Each row comes from the steps of one path. Every step used is in the known rows, and no mark comes twice. Write the path behind each row, first mark first.
In the rows, 128 means zero.
Known rows
nogul/kikim/memiz/gipe/toziz/zufez: [153 102 109 141  98 136  95 113 144 124 126 120 120 114 157 101 109 169
 158  80  99 116 143 156 110 127 124  67 133 101]
gipe/memiz/kikim/nogul/bivi: [ 95 102 137 116 171  99 142 111 108 117 148 136 105 113 124 111 158 120
 116 153  69 140 110 124 147 123 119 182 115 136]
bivi/nogul/kikim/memiz/gipe/toziz/zufez: [148  88 131 147 111 129  86 114 151 102 130 100  90 134 162 103 157 164
 172  80  98 122 160 137 106 116 113 108 108 116]
kikim/memiz/gipe/toziz/zufez/venat: [164 128 149 106  74 124 109 137 138 144  52 128 181 131 173 133  66 177
 132 112 153 102 157 138 105 126 103  34 120  82]
venat/gipe: [109 132 107 137 112 110 129 112  99 138 152 130 139 130 145 147 104  94
 129 158 151 115 141 109 113 124 129 137 125 123]
venat/zufez/toziz: [137 193 109  80 111 140 106 195 153 128 111 149 112 179  93 138  88  82
  53 169 192  63 100 135 169 184  86 127 100 164]
kikim/memiz: [114 109  94 126 127  90 169 152 161 115 130 135 120 122  92 140  77 100
 105 101 154 117  81 111 118 136 142  90 118 135]
nogul/bivi/kikim/memiz/gipe/toziz/zufez/venat: [157 126 187  93 126 126  64 135  94 152  64  87 142 118 179 135 128 178
 139  94 149 119 170 103 119 100 126  47 135 138]
nogul/kikim: [142 140 102 167 144 120 121  73 144 139 145 124  76 128 115 108 149  89
 120  86 100 136  99 126 133 144 145 115 166 139]
kikim/memiz/gipe/toziz/zufez/kavok: [164 138 110 126  79 166 109 139 124 159 102 156 133 145 138 132  88 208
 105 136 147 101 182 207  92 122 112  63 115 119]
bivi/kikim/memiz/gipe/toziz/zufez: [169 103 142 125  83 155  68 148 126 117 124 109 114 108 128 126  98 167
 148 101 147 123 160 136 120  99 136  89 121 122]
zufez/venat/gipe/memiz/kikim: [122 117 133 125 123 127 154  52 125 124 105 113 202 115 128 124  56 124
 142 166 114 148 153 162 134 138 128 119  92 100]
kavok/zufez/toziz: [143 241 114  74  96 149 121 216 165 136 109 157 105 181  98 139 112 149
  82 136 173  74 120 174 123 167  98 114 145 135]
venat/gipe/memiz/kikim: [111 109 115 133 130 131 154  67 125 100 157 116 170 106 101 120  62 112
 143 164 111 154 143 168 136 133 132 154  91 106]
nogul/kikim/memiz: [116  95  85 158 152  97 157 105 164 124 138 120  97 126 105 110 119  97
 123  62  97 128  71 119 122 150 158  83 135 142]
nogul/bivi/kikim/memiz/gipe/toziz: [ 96  79 140 115 126 129 111 119  95 134 156  76 116  85 140 141 157 136
 141 107 135 131 145 109 129 104 163 115 125 163]
zeka/kavok/zufez: [140 181 135 128 133 154 162 169 182 122 143 186 132 132 134 171 135 132
 117 101 171 151 120 118 154 164 131 135 160 119]
gipe/toziz/zufez: [158 153 144 110 111 138  63 143 144 114 133 144 102 118 158 151  98 150
 134 132 159 119 121 154 111 118  81 103 150 109]
zeka/kavok/nored: [103 150 105 132 128 146 150 160 195 163 162 151 114 112 137 181 162 119
 151 159 176 171  80  88 148 153 158 140 191 133]
kavok/zufez: [136 178 124 119 111 142 148 173 151 113 123 164 115 138 110 165 136 126
 104 104 171  99 110 154 131 141 130 113 156 124]
gipe/memiz/kikim/nogul: [122  84 116 138 108 128 155 103 157 110 142 163 123 113  89 104 107 115
 121 159  70 137 103 150 141 140 119 185  95  94]
memiz/kikim/nogul: [147  95 102 122  94 143 161 106 141 131 152 171 113 112  97  89 128  89
  95 166  83 113  95 131 150 128 127 168 107  82]
nogul/bivi/kikim: [136 149 174 124 178 122  73 125  80 134 147  87  51 117 101 147 182  96
 112 107 159 147 128  73 152  94 162 145 166 199]
zeka/kavok/zufez/venat/gipe/toziz: [ 90 138 162 101 121 143 124 121 139 163 132 140 199 115 243 192 137 147
 156 150 165 139 142 122 118 159  97 112 127 103]
toziz/zufez/kavok/zeka: [198 178 160 189  84 158 104 153 173 182 132 154  90 166  97  97  99 170
  93 143 169 104 173 187 131  57  91  79 198 164]
kikim/memiz/gipe/toziz/zufez: [155 113 118 119  76 136 106 154 139 112 119 132 142 112 146 128  75 171
 141 114 146 110 149 154 109 115 107  78 123  95]
gipe/memiz/kikim/nogul/bivi/nored: [ 74 117 116 118 198 148 159 150 125 116 149 142 113 109  98 139 184 117
 107 122  81 120  96  71 117 106 145 183 127 189]
memiz/gipe: [163 140 100 153  65 139 153 114 106 134 122 134 136 120  94 114  97 115
 111 134 149 113 171 131 143 122 153 119 142 105]
kikim/nogul/bivi: [ 99 124 127 118 156  86 125 152  87 143 140 149  69 130 154 137 188 106
  96 146 107 110 101  75 134 117 114 164 145 147]
gipe/memiz/kikim/bivi/nogul: [103 105 149 140 174 111 158 132 116  77 156  95 106 131  87 108 196 109
 158 146 107 167 113 120 145 122 134 232 108 141]
zeka/kavok/zufez/venat: [150 193 160 115 127 143 153 149 174 152  73 172 171 147 164 174 122 139
 108 100 174 141 129 108 147 172 122  87 161 106]
memiz/kikim: [167 135 111 117 116 155 167  73 142 115 154 135 132 101  72 104  89  87
  99 146 131 135 111 153 161 128 140 121 127 100]
kikim/bivi/nored: [ 87 158  95 135 178 154 165 210 102 140 153 143 124 117  85 151 189  93
 110 113 149 112  71  52 108 113 161 167 180 191]

Which path is each row?
[141 101 140 147 105 135  83 150 124 145 141 142  50 135  95 123 171  90
 108 127 118 123 110  77 139 109 148 186 128 143] | bivi/kikim/nogul
[141 127 123 131 131 140 159  70 157  89 142 129 142 103  65 113  68 113
 126 140 117 156 117 179 149 140 132 145 113 113] | gipe/memiz/kikim
[147 114 160 104 128 134  62 150  98 125 129  91 107 104 150 132 137 172
 146  96 138 130 165 118 125  84 134  92 134 146] | nogul/bivi/kikim/memiz/gipe/toziz/zufez
[124 113 140 126 165 120 160 134 106  95 168 102 100 129  92  94 214  87
 131 152 119 152 104 104 151 113 136 215 117 134] | memiz/kikim/bivi/nogul
[124 153 154 137 126  94  88 122 118 122  62 128 175 154 170 158  52 162
 155 142 143 131 174 137  95 131  95 102 118 116] | toziz/zufez/venat/gipe/memiz
[132  74 101 175 109 105 166  97 144 111 127  94  99 141 104  85 161 111
 144  71  91 122 155 106 127 128 174 120 104 128] | bivi/nogul/kikim/memiz/gipe
[106 128 146 140 161  94 137 174 100 104 151 109  74 150 116 128 224  93
 140 139 143 139 105  79 129 112 127 215 135 158] | kikim/bivi/nogul
[174 147 133 123  66 156  81 133 124 123 122 139 133 112 150 127  93 168
 140 135 150 112 172 162 118 112  97  99 144  91] | memiz/gipe/toziz/zufez
[158 165 146 115 107 112  89 123  95 154  74 137 170 157 188 141  75 140
 129 153 161 104 171 111 106 118  99  70 131  99] | toziz/zufez/venat/gipe
[136 100 141 123 104 125 117 107 129 131  86 158 176 139 155 100  83 154
 135 172  72 124 154 143 121 126  96 141  77  68] | toziz/zufez/venat/gipe/memiz/kikim/nogul
[145 243 130  87 116 160 132 208 189 142 126 181 119 176 122 143 114 151
  94 133 173 119 129 142 145 186  98 130 146 132] | zeka/kavok/zufez/toziz
[116 114 159  97 165  92 106 109  81 135  91 135 157 138 193 112 135 157
 131 165  68 126 158 114 129 110  93 137 101 109] | toziz/zufez/venat/gipe/memiz/kikim/nogul/bivi
[124 135 146 113 158 116 134 125  80 128  97 122 209 132 144 104 106 153
 154 167  95 154 137 147 129 126 122 141 127 101] | toziz/zufez/venat/gipe/memiz/kikim/bivi
[ 81 107 109 132 162 117 167 121  80 118 169 117 183 105 107 108 130 116
 153 177  92 163 112 149 137 132 144 193 122 121] | venat/gipe/memiz/kikim/bivi
[161 110 125 156 110 158  93  99 135 147 111 118  79 167 155 106 170 203
 136 100 104 117 190 188  87 118 115  97  99 135] | bivi/nogul/kikim/memiz/gipe/toziz/zufez/kavok
[ 90 148  84 162 202 156 154 167 111 152 160 129 102 120  95 124 227  90
 126  76  94 122  65  59 106 124 175 161 193 199] | nogul/kikim/bivi/nored
[ 78  92 144 139 173 103 156 123  94  90 167  88 131 138 119 111 195 108
 172 173 103 167 139 115 133 115 130 240  85 139] | venat/gipe/memiz/kikim/bivi/nogul
[154 135 145 118 124 132 120  71 126 115  91 120 199 129 140 114  42 150
 144 154 116 146 167 168 126 126 107 101  97  85] | toziz/zufez/venat/gipe/memiz/kikim
[109 135  99 161 173 107 137 124  95 150 158 123  99 126 119  97 202  93
 135 103  85 148  73 110 133 142 157 159 188 149] | nogul/kikim/bivi
[108  81 110 160 166  83 148 107 173 100 142  98  58 150 112 107 172  92
 142  58 100 133  91  91 118 137 148 126 107 156] | bivi/nogul/kikim/memiz
[107 125 117 134 164 122 175 126 107 110 152 129 158 103  72 104 128 116
 137 155 101 165  90 157 151 137 145 185 139 127] | gipe/memiz/kikim/bivi
[119 136 151 118 140 152 173  85 163 122 113 144 226 121 156 143  81 146
 147 143 118 171 157 156 150 164 132 132  99  93] | zeka/kavok/zufez/venat/gipe/memiz/kikim
[121 118 174 123 164 103 117 134  92 100 104  91 158 159 152 106 172 148
 173 162 107 154 163 113 121 109 103 189  98 117] | toziz/zufez/venat/gipe/memiz/kikim/bivi/nogul
[ 87 140 152  96 107 136 109 125 118 153 114 126 185 120 228 186 134 143
 148 149 163  98 131 152  98 136  96  92 124 109] | kavok/zufez/venat/gipe/toziz
[149 151 107 129 126 165 123 132 120 156 107 172 122 168 100 161 118 100
  44 163 188  84 123 166 152 157 118 115 107 174] | venat/zufez/kavok
[137  90  73 168  98 118 175  94 135 134 124 116 131 117  98  84 112 114
 130  73  91 121 136 127 129 138 182  81 125 116] | nogul/kikim/memiz/gipe
[ 90 119 149 109 107 117  99  88 106 164 124 109 175 114 220 175 109 123
 148 172 155 112 134 129  98 132  91 101 123 109] | zufez/venat/gipe/toziz
[107 103 142 117 185  94 112 149 110 128 139  87  72 116  93 143 150  99
 109  80 147 141  99  69 140 107 173 111 132 196] | nogul/bivi/kikim/memiz
[105  76  94 149  95 132 145  86 143 136 152 104 135  93 146 113 128 132
 154  93  98 121 118 149 114 142 150  88 120 113] | nogul/kikim/memiz/gipe/toziz
[125  97 126 135 136 117 123 150 146 119 132 107  88 117  63 140 106  94
 115  79 157 136  92  91 132 118 171 109 121 167] | bivi/kikim/memiz
